Each row was made from one small tree. The marks that hang from a mark follow it in brackets, in the order of their numbers. Every link used is in the known rows. Write each row's tree.
Known rows:
Z324[Z214[Z434 Z798]]: [ 1.26  0.53  2.92 -1.30  0.28 -0.27  0.84  2.29  1.79 -0.10  1.03 -1.38
 -2.83 -1.12 -0.16 -0.13 -1.54 -1.13 -3.49  0.66]
Z214[Z234 Z324]: [ 0.62  0.54 -1.80 -1.76 -2.54 -1.26 -1.10 -2.49 -0.43 -1.47  3.38 -1.47
  1.67 -1.28 -0.73  1.56  2.17 -2.61  1.16 -0.33]
Z214[Z234 Z798]: [ 0.62  0.32 -1.03  0.14 -0.81 -1.42  0.59 -1.23 -0.23 -2.31  1.54 -0.01
 -0.62  1.13 -0.50  1.40 -0.51 -0.83 -0.83  1.45]
Z525[Z234[Z214[Z324]] Z805]: [-0.01  1.14 -2.40  0.80 -0.13  1.77 -0.78 -3.56 -1.10  2.05 -2.57 -0.61
  1.64  0.39  0.12  0.58 -0.95  1.77  1.78 -1.37]
Z798[Z214[Z234 Z324 Z434]]: [-0.76  0.04  0.82 -3.49 -4.84 -0.12 -1.76  0.44  1.15  0.26  5.67 -3.44
  0.30 -0.83 -0.02  0.40  1.27 -3.39  2.29 -0.50]
Z434[Z214[Z234 Z324]]: [-0.39  0.73 -0.49 -1.43 -1.40 -2.70 -3.94 -3.29 -0.98 -0.73  2.04 -0.76
  1.50 -1.30 -0.48  1.63  2.58 -1.73  2.16 -0.51]
Z324[Z214[Z234 Z434 Z798]]: [ 1.62 -0.70  2.09 -2.83 -2.24 -1.15  0.52  1.85  0.39 -1.14 -0.30 -1.65
 -2.56 -0.24 -1.28  0.86 -0.10 -1.84 -2.33  0.34]
Z214[Z434 Z798]: [ 0.36 -0.30  2.04  0.27 -0.16  0.52  1.80  1.04  1.67 -0.38  2.27  0.81
 -1.59  0.06  1.28 -0.40 -1.85 -0.62 -2.08  0.82]
Z434[Z214[Z324 Z798]]: [-1.11 -0.41  0.68 -0.14  0.69 -0.63 -3.49 -1.52  1.10  0.82  2.24  0.77
 -0.09 -1.77  1.28  0.38  0.53 -0.80 -0.27  0.82]
Z324[Z214[Z798]]: [ 1.15  2.38  0.13  0.03  2.65 -1.45  0.18  0.37  1.54 -0.78  1.64 -1.83
 -1.91 -0.56 -0.60  0.56 -1.89 -0.79 -3.35  0.85]
Z805[Z525[Z234[Z214[Z434 Z798]]]]: [-1.53 -1.82  1.17  1.75  3.45  0.63  2.21  2.39 -0.81  0.63 -3.16  1.48
  0.17  0.47  0.36 -1.75 -0.16  2.31  0.40 -0.33]
Z805[Z525[Z234[Z214]]]: [-1.43  2.09 -2.18  3.32  5.70 -1.77  1.30 -1.02 -1.70 -0.56 -1.50 -0.51
  2.67  0.46 -0.72 -0.40  0.68  2.26  2.49 -1.36]
Z367[Z525[Z234]]: [ 1.12  3.58 -2.04  2.64  0.66 -2.11  0.26 -2.25 -0.59 -1.56 -3.22  2.00
 -0.01  3.70 -0.93  0.85 -0.46  3.15  0.04  1.62]
Z525[Z234[Z214] Z805]: [ 0.30  3.32 -2.48  2.91  1.16  0.63  0.71 -3.71 -1.31  0.71 -3.27 -0.74
  0.84  2.34 -0.33  0.86 -2.45  3.42  1.75 -0.68]
Z234[Z214[Z798]]: [-0.06  1.06 -1.20  2.27  4.36 -0.01  0.39  1.68  1.11 -1.22  3.08 -1.22
  0.77 -0.32  0.22 -1.07 -1.26 -0.86 -0.33 -0.14]
Z367[Z525[Z234[Z214[Z434 Z798]] Z805]]: [ 1.32 -0.36  0.97  1.88 -1.61  2.23  0.92  1.30 -0.67  1.20 -7.10  3.73
 -2.23  4.38 -0.44 -1.36 -2.19  4.29 -0.36  0.37]
Z805[Z525]: [-1.01  3.19 -0.95  2.37  4.50 -2.65  1.43 -2.06 -0.38 -0.92  2.36 -0.34
  1.65 -0.31 -0.46  0.19  0.88  0.44  1.18 -0.13]

Write each row's tree:
[ 0.51 -1.26  0.78 -3.35 -4.86 -0.32 -0.26 -0.60  0.11 -0.27  3.11 -0.98
  0.55 -1.94 -0.01  0.69  1.92 -3.20  0.71 -0.70] -> Z214[Z234 Z324 Z434]
[-0.12 -2.65  1.49 -1.43  0.11  2.27 -0.19  3.64  2.16  1.22  3.51 -0.36
  0.18 -2.86  1.43 -2.02  0.34 -2.73 -0.84 -0.96] -> Z234[Z214[Z324 Z434 Z798]]
[ 0.39 -3.51  1.33 -3.60 -5.04  0.96 -0.42  0.73  0.42 -0.01  1.87  0.81
 -0.85 -1.38  0.38  0.44  1.09 -2.69 -1.33  0.43] -> Z214[Z234 Z324 Z434 Z798]
[-2.02 -2.25 -1.33  1.27  3.27  0.80 -0.62  0.54 -1.05  1.13 -1.94  1.06
  1.81 -1.25  0.33 -0.95  1.46  1.04  0.43 -0.29] -> Z805[Z525[Z234[Z214[Z324 Z798]]]]
[ 0.98 -2.23  1.17 -0.51 -3.69  3.27 -0.69  0.94 -0.19  2.66 -6.17  4.12
 -1.37  2.06  0.09 -1.60 -0.48  2.77 -0.48 -0.09] -> Z367[Z525[Z234[Z214[Z324 Z434 Z798]] Z805]]
[-0.72  2.02 -1.83 -1.91 -2.85 -1.28 -2.59 -1.50  0.67 -0.68  5.85 -4.33
  1.46 -0.33 -0.50  1.33  1.31 -3.11  2.27 -0.06] -> Z798[Z214[Z234 Z324]]
[ 1.00 -1.54  1.63 -1.37 -2.51 -0.25  1.24  0.67  0.11 -1.54  1.05  0.41
 -1.60  0.55  0.09  0.62 -0.50 -1.19 -1.03  1.11] -> Z214[Z234 Z434 Z798]
[ 1.00  3.04 -2.69  3.44  2.65 -1.47 -0.11  0.11 -0.35 -1.80 -2.37  0.76
  0.84  2.90 -1.15 -0.53 -0.06  2.75  1.11 -0.22] -> Z367[Z525[Z234[Z214]]]
[ 1.57  1.35 -0.24 -1.31 -0.28 -2.10 -0.37 -0.04 -0.10 -2.04  0.05 -2.22
 -1.85  0.48 -1.77  1.64 -0.23 -1.62 -2.36  0.60] -> Z324[Z214[Z234 Z798]]
[-0.12 -2.32  2.03 -1.95 -2.56  1.90  0.39  1.42  1.92  1.27  2.97  0.96
 -0.65 -2.28  1.83 -0.51 -0.34 -1.92 -1.96  0.43] -> Z214[Z324 Z434 Z798]
[ 0.40 -0.83  1.19  1.11 -1.04  2.90  1.73 -0.55 -0.67  2.01 -4.85  1.41
 -1.40  2.20  0.91 -0.30 -3.57  2.98 -0.15  0.10] -> Z525[Z234[Z214[Z434 Z798]] Z805]
[-1.55 -0.29 -1.16  3.26  5.28 -0.45  1.26  0.19 -1.42 -0.42 -2.74  0.87
  1.02  0.98 -0.14 -0.83 -0.18  2.52  0.61  0.07] -> Z805[Z525[Z234[Z214[Z798]]]]
[-1.72 -3.82  1.18 -0.50  0.96  1.70  0.53  2.32 -0.57  2.27 -2.48  1.75
  1.08 -1.47  1.09 -1.71  1.60  0.83  0.32 -0.69] -> Z805[Z525[Z234[Z214[Z324 Z434 Z798]]]]
[-1.84 -1.65  0.29 -0.47  1.86  0.66  0.54  1.15 -0.85  1.82 -1.16  0.09
  2.31 -2.12  0.42 -1.40  2.47  0.30  2.37 -2.06] -> Z805[Z525[Z234[Z214[Z324 Z434]]]]
